Known rows, with every way that one mark hangs from another
[Q_114 Q_608]: [-0.54  0.36  0.56 -0.41  1.06 -0.19 -0.07 -1.04  0.89 -0.58 -0.33 -0.75
 -0.49 -1.98 -1.05  0.68 -0.02 -0.43 -0.21]
[Q_969 [Q_114 Q_108 Q_845 Q_993]]: [ 0.73 -0.06 -0.76 -1.28  3.30  0.71 -0.59 -0.79  0.62 -0.22 -0.57 -1.49
 -2.95 -2.44 -3.02  1.45 -1.29 -0.51 -0.72]
[Q_114 [Q_108 [Q_851 Q_969]] Q_608 Q_845 Q_993]: [ 0.60 -0.83  2.15 -3.79  4.22 -0.53 -0.93 -2.36  1.12 -0.79  1.08 -1.86
 -1.83 -5.18 -4.06  2.73  0.48 -0.39 -2.23]
[Q_114 [Q_108 Q_851] Q_608 Q_993]: [ 0.49 -0.72  1.70 -2.29  2.97 -0.06  0.17 -2.11 -0.06 -1.28  0.33 -2.29
 -0.67 -4.22 -2.84  1.36  0.35 -1.29 -1.24]
[Q_969 [Q_114 Q_608 Q_845 Q_993] [Q_851 Q_108]]: [-0.34 -0.74  2.16 -1.89  4.28  0.76 -2.06 -2.21 -0.28  0.02  0.09 -1.70
 -2.69 -3.23 -4.65  1.54  1.27 -0.41 -0.25]
[Q_969 Q_114 [Q_851 Q_108]]: [ 0.64 -1.05  1.75  0.36  1.29  1.96 -2.12  0.19 -1.95  1.82  2.09 -0.56
 -1.11  1.58 -1.34  0.87  1.86  0.70 -0.15]
[Q_108 Q_851]: [ 0.46 -0.62  1.49 -1.31  0.46  0.15  0.03 -0.39 -0.37  0.48  0.79 -0.80
  0.57  0.31 -0.51  0.12  1.22  0.61 -0.56]
[Q_114 [Q_108 Q_851] Q_969 Q_993]: [ 1.24 -0.66  1.81 -2.99  2.01 -0.03 -0.02 -0.63 -0.79 -1.27  0.87 -2.24
 -0.77 -2.50 -2.79  2.00  0.11  0.43 -2.01]
[Q_608 [Q_114 Q_845]]: [ 0.19 -0.36 -0.08 -1.29  1.68 -1.41  0.56 -1.25  1.22 -0.62 -0.60  0.13
 -1.60 -2.23 -0.42 -0.15 -0.44  0.38  0.76]
[Q_851 [Q_969 [Q_114 Q_108 Q_608 Q_845]]]: [ 0.64  0.23  0.38 -1.26  3.80  1.02 -1.72 -0.85  1.80  0.85  1.46 -1.41
 -3.56 -2.60 -3.07  3.57 -0.65  0.74 -2.03]
[Q_108 [Q_851 [Q_969 [Q_114 Q_845 Q_993]]]]: [ 0.20 -1.05  1.47 -2.74  3.21  0.37 -1.39 -1.27  1.49  0.83  1.54 -1.86
 -1.44 -1.05 -3.09  2.24  1.09  0.76 -1.73]
[Q_993 [Q_114 [Q_108 Q_851] Q_608 Q_845 Q_969]]: [ 0.53 -0.95  2.28 -4.03  3.53 -0.57 -0.12 -1.75  0.29 -1.19 -0.49 -2.18
 -3.02 -4.72 -3.84  1.91  0.41  1.48 -1.70]
[Q_993 Q_114]: [-0.52 -1.47 -0.08  0.01 -0.15 -0.43  0.38 -0.41 -0.41 -0.46 -0.55  0.01
 -0.45 -0.65  0.34 -0.88  0.60 -0.38  0.56]
[Q_114 Q_108 Q_608 Q_845 [Q_969 Q_851] Q_993]: [ 0.69 -0.01  1.99 -3.38  4.67 -0.29 -1.40 -2.09  0.04 -2.20 -0.60 -1.47
 -3.08 -5.29 -4.78  2.80 -0.69  0.31 -1.60]
[Q_114 Q_108 Q_608 Q_845]: [ 0.43  0.73  0.22 -1.63  3.08 -0.20 -0.31 -1.43  0.93 -0.73 -0.97 -0.69
 -2.44 -4.04 -2.71  1.40 -1.13 -0.09 -0.74]
[Q_608 [Q_114 Q_993]]: [-0.19 -1.23 -0.08 -0.59  1.06 -1.46  1.08 -1.50  0.63 -1.61 -0.06 -0.66
 -0.33 -2.65 -0.05 -0.25 -0.20 -1.33  0.74]
[Q_114 Q_108]: [ 1.04  0.01 -0.26  0.00  0.72  0.46 -0.09  0.21 -0.72 -0.01  0.49 -0.24
 -0.92 -0.89 -0.34  0.55 -0.59 -0.31 -0.54]
[Q_108 [Q_851 [Q_969 Q_114]]]: [ 0.65 -0.98  1.71 -0.94  1.16  1.42 -1.33  0.10  0.62  2.04  3.11 -1.45
 -0.49  1.75 -0.89  2.30  1.67  1.44 -1.88]

Rows
[ 0.98 -1.63  1.10 -2.62  2.36 -0.20  0.06 -1.09 -0.69 -0.14 -0.36 -0.83
 -1.97 -2.35 -1.81 -0.09  0.72  0.55 -0.59]
[Q_993 [Q_114 [Q_108 Q_851] Q_845]]
[-0.44 -0.88  2.27 -2.74  3.14 -0.76 -1.08 -1.89  0.28 -1.47 -1.04 -0.59
 -2.89 -3.42 -3.10  1.40  0.65  1.49 -0.69]
[Q_993 [Q_114 Q_608 Q_845 [Q_969 Q_851]]]
[ 0.72 -1.16  0.26 -1.10  0.68 -0.04  0.00  0.30 -1.02 -1.03  0.15 -0.83
 -1.95 -1.87 -0.94  1.08 -0.34  0.76 -1.05]
[Q_993 [Q_114 Q_108 Q_969]]
[ 0.63  0.00  2.26 -4.56  4.32 -0.63 -0.26 -2.19  0.80 -1.95 -0.51 -2.86
 -2.32 -5.71 -5.19  2.64 -0.36  0.55 -2.06]
[Q_114 [Q_108 Q_851] Q_608 Q_845 Q_969 Q_993]
[ 0.63  0.32 -0.03  0.14  2.35  1.45 -0.54 -0.48  0.60  0.39  0.68 -1.81
 -2.47 -1.68 -1.84  2.16 -0.72 -0.29 -1.05]
[Q_969 [Q_114 Q_108 Q_608]]
[ 0.74  0.27  0.19 -2.87  2.84 -0.54 -0.31 -0.71  0.30 -1.86 -0.90 -1.28
 -2.49 -4.07 -3.56  2.02 -1.55  0.42 -1.39]
[Q_114 Q_108 Q_845 Q_969 Q_993]
[ 1.17 -0.72  0.71 -2.63  3.74  0.86 -0.57 -1.26  0.27  0.25  0.10 -2.33
 -2.24 -2.07 -3.59  1.52 -0.17  0.02 -1.23]
[Q_969 [Q_114 [Q_108 Q_851] Q_845 Q_993]]
[ 0.19  0.61  0.78 -3.31  3.95 -0.79 -0.35 -1.77  1.12 -2.35 -1.21 -1.98
 -2.88 -6.07 -4.69  2.56 -1.55  0.02 -1.67]
[Q_114 Q_108 Q_608 Q_845 Q_969 Q_993]
[ 0.59 -1.32  2.32 -2.77  2.21 -0.11  0.11 -1.24 -0.50 -1.09  0.54 -2.42
 -1.91 -3.57 -2.62  1.88  0.80  0.83 -1.81]
[Q_993 [Q_114 [Q_108 Q_851] Q_608 Q_969]]
[-0.31 -0.43  3.14 -3.48  3.78 -0.46 -1.87 -2.16 -0.53 -1.64 -0.21 -1.39
 -2.14 -4.77 -5.23  1.96  1.06  0.57 -0.92]
[Q_114 Q_608 Q_845 [Q_969 [Q_851 Q_108]] Q_993]
[-0.37 -0.76  2.08 -3.15  4.27  0.17 -1.36 -2.32  2.30  0.24  1.24 -2.51
 -1.92 -3.01 -4.15  2.98  0.96  0.29 -2.01]
[Q_108 [Q_851 [Q_969 [Q_114 Q_608 Q_845 Q_993]]]]
[ 0.12  0.25 -0.26 -1.68  4.36  0.46 -0.66 -1.85  1.54 -0.79 -0.93 -2.24
 -3.36 -4.45 -4.10  2.12 -1.34 -0.93 -0.89]
[Q_969 [Q_114 Q_108 Q_608 Q_845 Q_993]]
[ 1.33 -1.97  1.68 -3.44  3.69 -1.17 -0.18 -2.01  0.70 -0.77  1.86 -1.28
 -1.82 -4.15 -2.17  1.84  0.39 -0.05 -1.49]
[Q_608 [Q_114 [Q_108 [Q_851 Q_969]] Q_845 Q_993]]
[-0.33 -0.03 -0.50 -1.25  2.58  0.25 -0.47 -1.06  1.38 -0.18 -1.02 -1.25
 -1.99 -1.58 -2.66  0.80 -0.68 -0.25 -0.14]
[Q_969 [Q_114 Q_845 Q_993]]
[-0.25 -0.84 -0.15 -1.78  2.27 -1.89  0.82 -2.00  1.36 -1.78 -1.11 -0.44
 -1.49 -3.85 -1.33 -0.21 -0.65 -0.84  0.74]
[Q_608 [Q_114 Q_845 Q_993]]
[-0.93  0.29  0.01 -1.64  3.66  0.04 -0.49 -2.13  2.25 -0.76 -1.39 -2.03
 -2.45 -3.68 -3.77  1.46 -0.73 -0.73 -0.32]
[Q_969 [Q_114 Q_608 Q_845 Q_993]]
[ 1.09 -1.35  1.43 -2.34  2.87  0.02 -1.24 -0.67 -1.30 -0.93 -0.19 -0.06
 -3.18 -2.30 -2.40  1.30  0.12  1.67 -1.03]
[Q_993 [Q_114 Q_108 Q_845 [Q_969 Q_851]]]
[ 0.06 -0.64  2.40  0.00  2.31  1.72 -2.01 -0.87 -1.08  1.24  1.75 -1.24
 -1.58 -0.43 -2.40  1.55  1.84  0.23 -0.40]
[Q_969 [Q_114 Q_608] [Q_851 Q_108]]
[-0.49  0.79  0.17 -1.07  2.97  0.51 -0.80 -1.28  2.05  0.39 -0.88 -1.39
 -2.56 -1.91 -2.82  1.54 -0.50  0.47 -0.38]
[Q_969 [Q_114 Q_608 Q_845]]
[-0.28 -1.03  2.21 -1.91  2.85  0.63 -1.11 -1.78  1.57  0.36  2.23 -2.71
 -0.76 -1.91 -2.82  2.87  1.44 -0.15 -2.04]
[Q_108 [Q_851 [Q_969 [Q_114 Q_608 Q_993]]]]
[ 0.21  0.25  0.80 -2.04  2.56 -0.36 -0.12 -1.19  0.40 -2.27 -0.16 -2.15
 -1.80 -4.86 -3.30  2.57 -1.13 -0.53 -1.72]
[Q_114 Q_108 Q_608 Q_969 Q_993]
